What can hang from each mark:
q524: q6 q221 q459
q790: q221 q892 q942
q459: q524 q790
q6: q524 q790
q892: q524
q221: q524

Every row comes from one small tree of marks. The marks that hang from a mark follow it in brackets, in the order of their numbers. Every link used is in the known rows. Which tree was each row made from?
Known rows:
q790[q221 q892[q524[q6 q459]] q942]: [-27.0   3.9  -3.1 -15.2  21.4 -12.9  10.1  -4.7  12.2  11.0   1.5   0.2
   4.0  -9.5  -0.4 -28.8  11.5 -10.9  10.6  32.0  22.6  17.1 -48.0 -19.4
   2.9   0.2  -6.9  -2.7  -3.4]
q459[q524]: [-18.5   3.4 -18.4  -0.3   9.0  17.6  20.0  -7.8 -14.3  36.4  23.3 -10.5
   6.7  -5.7 -15.6   8.9  21.4  -1.7   6.0  -4.3  19.3 -47.9   5.2   9.9
 -13.8   1.3 -14.1  35.2  32.8]
q892[q524[q221 q459]]: [-32.1   6.8 -24.8  -0.7 -14.0  -5.6  14.9 -20.1   9.7   9.4  20.8 -15.6
  -0.1   1.6 -13.0 -27.4  13.5 -14.2  23.4 -12.7  -5.9 -30.6   8.1  -6.8
 -13.8  10.8   0.2   6.7  30.8]
q6[q524[q221] q790]: [  9.2  -4.7 -43.9   1.2   2.5   7.6  -7.6  -4.5  25.6 -12.0  44.4 -17.9
 -12.3 -29.0 -29.2  -6.7  12.5   1.6  21.4   2.6 -28.5 -16.8  -1.0  -2.9
 -43.0   1.3   6.4  54.4  16.8]
q459[q790[q221]]: [ 17.5  -4.6  -0.6 -10.7   7.6  14.7  11.7  -3.4   2.4  31.8  27.9 -17.9
  15.5 -15.5  -1.5 -13.6  21.9  -2.3  12.3 -16.7  15.3 -24.8   6.5 -11.7
   9.3  -1.9  -1.9  41.2  44.5]
q459[q524[q6 q221] q790]: [ 29.2  14.5 -13.4  -0.2  -5.1   1.0  18.9 -33.7  -9.1  35.0  -4.4 -15.2
  12.1   1.6 -15.2   6.9   2.5 -22.8  -1.8   6.8  13.7  -8.3  23.3  13.7
 -15.2  -3.3  -0.5  12.1  22.2]
q892[q524[q6 q221]]: [ -9.2  -1.1 -23.5 -19.1  -9.4 -13.8   4.6 -40.2  13.8  16.7   1.2 -15.9
   3.1   6.9 -16.1 -19.2  13.2 -30.4  32.2   5.3  -7.4 -24.1  28.5  -7.0
 -16.3  -0.1   2.3  20.0  34.0]
q790[q892[q524[q6 q221 q459]]]: [-23.7   2.9 -16.6 -10.2 -11.5  -5.7  20.1 -30.8   6.6   9.6   9.1 -11.2
   0.3  -5.0 -16.1 -22.1  20.8 -33.5  16.2  15.1  -4.4  -9.3 -10.2 -10.5
 -15.5  -0.6  -4.9  -8.8   3.4]
q524[q6[q790[q942]] q221 q459]: [ 15.1  31.3 -30.4   2.4  -7.4   5.6 -10.1  -1.6   9.5 -19.9  11.0  -1.5
  -4.0  -2.2 -20.7   0.0   2.7  -5.8  19.8  34.0 -21.1  23.1 -18.1  -5.4
 -12.6   4.9   1.8   7.5   5.8]
q790[q221[q524[q459]] q942]: [-11.5  19.3  -6.0  -0.2  21.4  -4.5 -12.0  10.3  13.9   3.3  52.6  -2.1
 -10.4 -25.4  -5.9 -19.3   3.1   2.4  25.3   5.8   3.8 -12.1 -33.0 -13.3
   1.6   7.1   5.5  15.5  17.6]
q6[q524[q459] q790]: [-12.5   6.7 -21.8   9.5  -1.1  32.2  10.3  18.8   4.7 -16.3  42.6 -10.5
  -4.4 -16.7 -32.1  11.1  28.0  -0.7   6.2  -1.2 -32.8  -9.7 -28.9  -8.4
 -40.6   5.3  -3.3  39.3   7.7]
q524[q459[q790]]: [  3.4  20.8  -3.5   0.6 -12.1  31.0  37.6   0.6  -7.9  21.8  23.7 -12.0
  21.2   4.2 -13.6   1.2  32.7 -10.6   1.1 -17.5  -5.7 -27.7   0.3  -6.9
  -0.5  12.2  -9.8  14.2  31.6]
q6[q524[q221] q790[q892 q942]]: [ 14.5  -6.1 -50.3   1.4  22.9  -4.1  -4.5   1.3  40.9 -13.1  43.1 -10.1
 -12.0 -40.4 -24.0 -20.4   8.6  25.2  17.7  34.8  -4.6  -6.7 -36.8  -3.6
 -34.9   9.2  -4.7  45.6 -13.1]
q459[q524 q790]: [ 10.6  11.7  -7.5   4.2   3.0  24.6  41.2 -11.9  -8.3  43.6  17.3 -13.7
  22.4   4.3 -12.4   7.6  20.7  -0.3  -8.3  -9.0  27.3 -36.9  14.4   7.5
  -9.2   4.9 -15.1  34.0  35.2]
q6[q790[q221 q892]]: [  8.1 -20.4 -12.4  -8.4  20.5  25.6   2.1  14.9  13.7  11.8  54.3  -9.5
  -2.8 -40.7  -7.8 -10.1  29.9   7.4  18.8  14.5  14.7 -16.2 -36.1 -16.0
  -0.8 -13.9 -11.0  58.5  25.7]
q221[q524[q6]]: [  2.7  11.7  -9.3 -13.5  -1.0  11.4   7.3 -21.9   1.1  11.3  42.6  -9.3
   2.0  -2.7 -27.5   6.2  26.3 -31.5  30.9   5.2 -21.2 -35.0   7.6 -10.1
 -15.1  -4.6  -1.5  36.9  34.5]
q892[q524[q6]]: [-19.9   0.8  -9.6 -20.6  -5.3   3.5  21.4 -28.2   4.4  20.8   3.5 -10.5
  15.2  18.3 -17.2  -5.2  27.8 -29.3  26.0   0.6  -4.1 -29.1  15.5 -11.1
 -13.4  -0.8  -9.0  34.2  36.0]
q524[q6 q221 q459[q790[q892 q942]]]: [ 27.5  25.5 -16.4  -3.5  -2.7  -2.6  19.8 -16.2   9.1  11.5   1.3  -5.2
  12.8  -5.0 -11.2 -18.3  12.1  -7.3   1.3  27.6   3.5  17.4 -21.1  -4.5
   1.1  10.8  -7.9 -17.7  -5.6]
q524[q6[q790[q892 q942]] q221]: [ 32.7   7.2 -37.1  -9.7   6.8   0.9  -4.1 -12.8  24.1  -7.2  22.0  -0.9
  -1.5 -16.7 -19.1 -12.1  12.2   3.9  24.1  49.5   2.3  10.6 -25.7  -4.8
  -9.7  -1.6  -7.6  30.1   0.7]
q459[q524 q790[q942]]: [ 15.9  21.5 -17.5   4.9  14.7   8.7  34.4  -4.3   1.3  37.8   6.5  -7.3
  24.0   5.7  -9.7   2.8   8.0  19.1  -8.9   8.2  37.9 -24.7   0.1  11.0
  -2.5  15.2 -16.8  29.2  21.2]
q221[q524[q459]]: [-21.3  16.1 -10.8   1.2  -4.7  18.5  15.3  -1.1  -1.2   5.0  60.4  -8.3
  -3.6  -9.6 -22.4  -3.5  27.8 -18.9  20.4 -11.6 -19.8 -43.9  -9.0  -8.0
 -12.6   5.6  -4.4  19.8  28.8]

Write each row's tree:
[  5.9  21.0  -7.6  -3.2   9.8  14.5 -14.0  18.0   2.2 -12.4  13.0   3.5
  -0.5 -11.4  -9.2   1.8   5.7  -2.2  13.0  34.4  -5.9  36.6 -44.5 -14.0
  -0.6  -7.5   1.6  16.2   9.7]  q524[q6[q790[q221 q942]] q459]
[  7.0  -4.1 -28.9  -0.6  32.5   3.7 -21.2  20.9  29.7 -12.0  39.3  -6.4
  -8.5 -32.6 -15.8 -12.0   4.9  24.3  17.8  19.7  -0.2   6.3 -38.9 -11.3
 -24.8   1.1   5.9  61.4   8.3]  q6[q524 q790[q221 q942]]
[ 21.5 -15.0   1.8 -10.8  15.1  17.0  23.0  -3.3   6.9  39.4  35.6 -17.6
  15.3 -29.5   0.9 -20.2  29.2   1.5   4.9   0.4  28.1 -27.3 -13.4 -13.1
  10.1  -5.7 -10.3  40.7  26.0]  q459[q790[q221 q892]]
[ 12.0  28.8 -19.5  -2.2 -14.4 -16.2  25.3 -29.1  17.4   9.8 -15.3 -10.7
  13.2  21.3 -10.3 -23.2  -0.5 -17.0   6.2   9.4   3.8  17.2   5.9  -5.0
  -7.0  17.5   1.9 -13.3   7.9]  q892[q524[q6 q221 q459[q790[q942]]]]
[ 31.0   6.9   1.0  -5.7  33.0  -0.4  18.6  -8.9  -1.0  43.2  -1.7  -3.2
  19.8 -15.1  -0.9  -7.4   3.6   1.4 -15.9  34.6  52.7  16.7 -36.1   1.3
   3.8  -6.1 -11.1  16.2  -0.4]  q459[q524[q6] q790[q221 q892 q942]]
[  7.8  20.9  -9.1  -0.9 -22.3  -4.1  29.6 -33.4   6.1  17.4  -5.1 -17.5
  14.9  17.7 -12.9 -16.7  12.4 -35.1   4.6  -3.3  -7.6   3.1  18.8  -8.3
 -14.6   5.8   2.7  -7.3  21.4]  q892[q524[q6 q221 q459[q790]]]
[-30.8  -4.1 -24.4  -4.9  -2.6  -5.1  24.0 -23.0  11.6  15.7  29.4 -14.2
  -2.4 -11.0 -12.3 -36.2  23.0 -12.6  17.2   1.7   7.4 -33.8  -9.9 -10.4
 -14.6   9.2  -7.9   4.6  11.0]  q790[q892[q524[q221 q459]]]
[-20.3 -13.7  -6.8   1.2   9.3  23.8  21.9  12.4  17.0   4.9  41.8  -8.0
  -4.0 -26.3  -2.6 -25.2  26.6  -2.7   8.5  14.1  16.2  -3.8 -47.6 -24.3
  -8.5 -10.5 -11.3  32.1  11.0]  q6[q790[q221 q892[q524[q459]]]]
[ 14.9   4.2 -22.9  -5.5  22.6  13.7 -12.4  20.2  20.2   0.6  37.8  -4.5
   0.2 -25.2  -2.9 -11.1   9.8  22.6  23.4  18.1  10.0  -2.6 -27.1 -12.8
   4.7  -0.3  -2.9  56.7  27.7]  q6[q790[q221 q942]]
[ -8.7  15.7  -8.1  -1.8   9.1   7.2  -2.0   7.0  15.0  -9.6   4.1   1.1
   0.2   0.0  -6.0 -12.6   4.3  -6.7  11.0  28.7   3.7  35.7 -38.4 -19.5
  -7.6  -5.4   0.3  17.4   9.0]  q892[q524[q6[q790[q221 q942]] q459]]
[  8.3  30.5 -14.0  -0.1  -2.4  16.6  29.0   7.7   3.3  15.9  14.1  -5.4
  20.5   8.6 -10.9  -5.0  21.7   9.0   3.3   0.7   6.1 -14.9 -13.5  -6.3
   5.1  24.6 -12.6   9.7  19.3]  q524[q459[q790[q942]]]
[ 17.0   1.0 -14.0  -1.0  33.7  11.3   2.2   6.8   5.7  15.2  14.6   4.1
   0.6 -27.7  -6.2   4.2   2.7   9.4  -1.0  51.1  42.6  25.4 -56.1  -0.7
  -8.8 -15.9 -11.5  33.2  -6.2]  q459[q524[q6[q790[q221 q892 q942]]]]
[ -5.5  12.8  -1.2  -7.0  22.3  -5.4  -5.9   1.2   8.9   3.2  39.9   2.5
  -8.0 -28.7  -8.0 -16.1  10.3 -14.9  16.9  33.4   8.1  10.0 -56.2 -14.4
   0.9  -3.6   0.7   2.9  -5.8]  q790[q221[q524[q6 q459]] q892 q942]
[ 21.0   9.5 -12.8 -12.8  19.6   7.7 -17.0   9.5  11.4  -2.5  16.5   0.8
   1.8 -13.8  -8.2   2.3   8.7   0.9  22.0  32.0   3.4  20.0 -25.8 -13.0
   1.0  -9.9   1.3  44.4  21.6]  q524[q6[q790[q221 q942]]]
[  8.5  13.9  -1.2   6.5  -2.5  29.4  45.5  -2.3   9.7  17.8  64.0 -11.6
   8.6 -15.7 -15.1 -11.7  36.6 -12.6   0.2  -5.1   2.0 -31.5 -21.3 -12.3
  -8.0   6.8 -14.1  17.1  14.7]  q221[q524[q459[q790[q892]]]]
[  8.1   1.8 -24.3   7.8   1.4   4.6  25.1 -11.5  14.3   9.3  31.3 -21.6
  -1.6 -27.8 -21.7 -19.3  21.4  -2.5  -4.7  -0.9  -9.1 -11.6 -21.9  -3.5
 -30.9  11.5  -1.6   8.3  -7.9]  q6[q524[q221 q459[q790[q892]]]]
[ -2.5   9.3  13.4  -6.0  -4.2   6.2  23.9 -11.9   1.0  24.2  -5.1 -13.5
  17.7   9.1  -3.1 -14.8  14.0 -32.9  -0.8  -6.8   6.9  11.1  -9.7 -18.6
  -2.8  -3.4   0.4   4.7  25.1]  q892[q524[q6 q459[q790[q221]]]]
[ -0.3  23.1 -30.6   1.8 -10.8  -3.1   6.7 -11.8  21.6 -18.5   3.0  -1.2
  -0.1   8.7 -15.1 -16.1   0.8 -10.4  19.5  31.6  -8.9  24.9 -13.7  -8.6
 -16.7   8.3  -0.6   4.8   4.3]  q892[q524[q6[q790[q942]] q221 q459]]
[-12.4  23.8  -0.3  -2.6 -11.7  16.8  10.0 -11.5  -9.2   2.8  40.2  -6.1
  -0.1  -1.7 -26.0  11.0  24.4 -38.5  22.0   3.2 -27.2 -19.5  -8.8  -7.4
 -15.1  -1.4   0.8   7.8  20.9]  q221[q524[q6 q459]]
[  4.8  15.6 -10.8   3.2  19.9  -3.9   4.0  16.6  12.6   7.7  17.2 -11.5
   6.4 -17.9  -5.9 -16.3   2.9  15.3  -5.3  -1.3   3.0  13.1 -36.5 -11.1
 -14.7  11.6   5.6  16.4  -1.1]  q6[q524[q459[q790[q221 q942]]]]
[ 20.2  -2.6 -31.8  -6.7   6.9 -16.0  36.3 -28.1  40.0  24.4  15.8 -16.2
  14.5  -3.1  -3.4 -45.4  14.9  12.5  11.6  16.2  34.2 -21.1   3.4  -5.1
  -3.3  18.0 -12.7  25.3  11.5]  q459[q790[q892[q524[q221]] q942]]
[ 24.4  -1.9 -19.7   8.1   7.9   8.3  37.0 -25.7   4.0  45.2  23.3 -18.1
  12.1 -19.6  -9.4 -13.2  15.5   2.6  -8.3   4.4  38.1 -30.9   4.4  11.3
 -11.5   3.0 -14.1  20.5  12.5]  q459[q524[q221] q790[q892]]
[ 34.4  18.0   1.4  -9.2  18.2  -7.4  -4.0 -13.4  19.7  19.1  26.9  -6.2
  11.7 -10.0  -7.1 -11.8   2.1 -14.1  15.0  15.3  11.9  10.0  -8.5 -11.9
   4.3  -2.3   8.0  29.7  19.6]  q459[q790[q221[q524[q6]] q942]]
[ 25.7   5.1 -24.4 -15.2   3.2 -19.5  30.6 -38.8  32.0  22.1  -2.9 -10.5
  17.7   5.5  -7.1 -34.5   8.7  -8.6  11.3  26.0  25.0   1.5   1.2  -6.2
  -6.4  10.7 -11.3  12.0   2.4]  q459[q790[q892[q524[q6 q221]] q942]]
[  2.8  -6.4 -14.0 -10.5  33.1  -6.0  -3.9   2.3  26.7  17.5  61.0  -5.0
  -6.4 -40.1  -4.2 -30.2  14.8   9.9  26.0  21.0  22.0 -26.4 -38.8 -11.6
   5.3  -0.9  -4.7  38.7  11.5]  q790[q221[q524] q892 q942]
[-11.1  19.5 -17.1  -8.4 -16.7  -2.6  -4.5 -20.7 -13.2   7.6  10.3 -10.6
  -0.5  -5.2 -19.5   3.7  13.4 -31.2  21.2   5.8 -23.5  -8.2   3.7  -3.4
 -12.6   2.0   6.2  -5.0  21.6]  q524[q6 q221 q459]
[  7.7  34.7 -15.4   7.1  -2.0  20.3   4.8   7.9  11.1 -23.8  42.2   5.2
  -3.8  -0.9 -27.8  10.6  13.9 -13.2  18.7  29.9 -22.4  14.0 -32.3  -9.3
 -17.1   3.6  -3.3  20.8   5.6]  q221[q524[q6[q790[q942]] q459]]
[-24.5  15.2 -18.3  -7.3 -19.0  -8.8   9.1 -32.5   0.7   5.9  -1.0 -11.5
  -0.2   9.3 -15.1 -15.8  12.3 -35.1  22.6  -0.1 -13.5  -9.0   9.3  -7.6
 -17.3   2.6   3.0  -6.4  20.8]  q892[q524[q6 q221 q459]]
[ 25.5  11.0 -33.9   3.6  16.2   2.1   8.4 -15.6  12.5   6.2  12.2   1.0
  -2.1 -20.0 -17.4   0.2  -0.4   7.4   4.7  52.7  27.3  13.4 -29.6   9.5
 -19.2  -6.4 -10.7  22.4  -8.2]  q459[q524[q6[q790[q892 q942]] q221]]
[ 18.4  16.2   5.3  -7.0  18.3   4.2  14.0   3.0   1.8  20.6   5.3  -1.5
  16.4 -13.0  -2.6 -13.7  14.9  -6.4  -3.4  30.0  23.4  27.8 -48.2 -13.0
  11.6   0.2  -7.0  -3.5  -2.6]  q524[q6 q459[q790[q221 q892 q942]]]
[  7.4  -4.8 -44.7  -5.7  11.4  -3.0  17.0 -13.8  46.3  -2.5  32.8  -6.8
   0.2 -15.1 -11.3 -35.6  14.8  19.3  23.0  31.9  20.0 -14.6 -17.3  -8.3
 -13.6   8.6 -13.8  41.4   8.9]  q6[q790[q892[q524[q221]] q942]]
[ 22.0  -3.1   6.1  -4.1  23.5  11.0  25.9 -16.1 -10.0  48.7   9.6  -9.4
  17.1 -19.9  -3.4   2.1  14.1 -16.5 -15.4  19.1  44.0   1.5 -21.0   0.8
  -4.3 -19.2 -10.3  21.7  12.5]  q459[q524[q6] q790[q221 q892]]
[-16.2  15.0 -24.6 -13.0  -0.3 -16.2  16.5 -25.6  17.0   3.8   1.0  -4.6
   3.4   1.1  -9.2 -29.1   9.6 -14.7  18.5  32.9   7.0   2.2 -25.7  -7.2
 -10.8  11.3  -7.5 -14.0  -4.3]  q790[q892[q524[q6 q221 q459]] q942]
[ -7.5  19.6 -33.9   9.9   7.6  17.6   4.7  22.7  17.2 -25.7  31.0  -0.2
  -4.5 -11.6 -26.9   5.9  15.4  15.5   6.4  17.0 -21.3   1.7 -43.9  -8.3
 -34.8  13.7  -2.7  32.8  -0.5]  q6[q524[q459] q790[q942]]
[ 13.2  18.3  12.0  -5.7  -3.3  14.7  11.3  -4.6 -13.8  25.0   5.3 -10.9
  14.2  -2.9  -5.7   1.6  18.3 -29.4   0.6  -4.6  -0.4  14.8 -12.3 -14.5
   5.0  -7.7   3.4   3.3  27.2]  q524[q6 q459[q790[q221]]]
[-14.5  -6.5 -15.3   1.3  18.7  12.2  16.6  19.2  27.3  -3.0  31.8  -1.6
  -3.4 -22.7   0.7 -31.5  15.6  16.2   9.5  27.8  26.3  10.2 -59.0 -19.3
  -2.9   1.9 -12.0  24.9   1.6]  q6[q790[q221 q892[q524[q459]] q942]]
[ -1.3  10.4 -21.7  -2.9   1.5  -8.9  -0.5 -32.4 -11.4  28.5   1.0  -9.4
   2.3  -6.1 -18.0   8.7   4.4 -22.0  14.0  10.5   8.7 -18.3  15.8  14.6
 -20.4  -5.8  -0.4  10.4  23.3]  q459[q524[q6 q221]]
[ 23.8  14.9  -8.8  -3.6 -12.8  10.0  27.5 -23.7  -5.4  21.3  11.0 -13.0
  10.2  -8.2 -16.6  -8.7  24.4 -28.6   1.2  11.3  -4.3   4.1  -8.2  -6.5
  -5.6   0.4  -7.3  -9.8   4.2]  q524[q6 q221 q459[q790[q892]]]
[  4.8  18.2 -46.2  11.8   3.5  -3.1 -11.5  10.1  27.8 -28.1  33.0  -7.3
 -15.8 -24.3 -24.6  -8.5  -0.7  15.3  15.0  18.4 -25.0  10.7 -30.7  -3.1
 -37.3  16.9   6.6  22.1  -7.5]  q6[q524[q221 q459] q790[q942]]
[ 10.4 -13.3  -7.2 -12.2  25.4  -2.6  31.0  -5.9  32.3  31.4  17.0 -13.0
  18.1 -13.1   6.8 -45.5  16.1  13.8   4.4  10.4  48.2 -14.7 -23.1 -14.8
   9.6   6.6 -15.8  33.5  13.0]  q459[q790[q221 q892[q524] q942]]
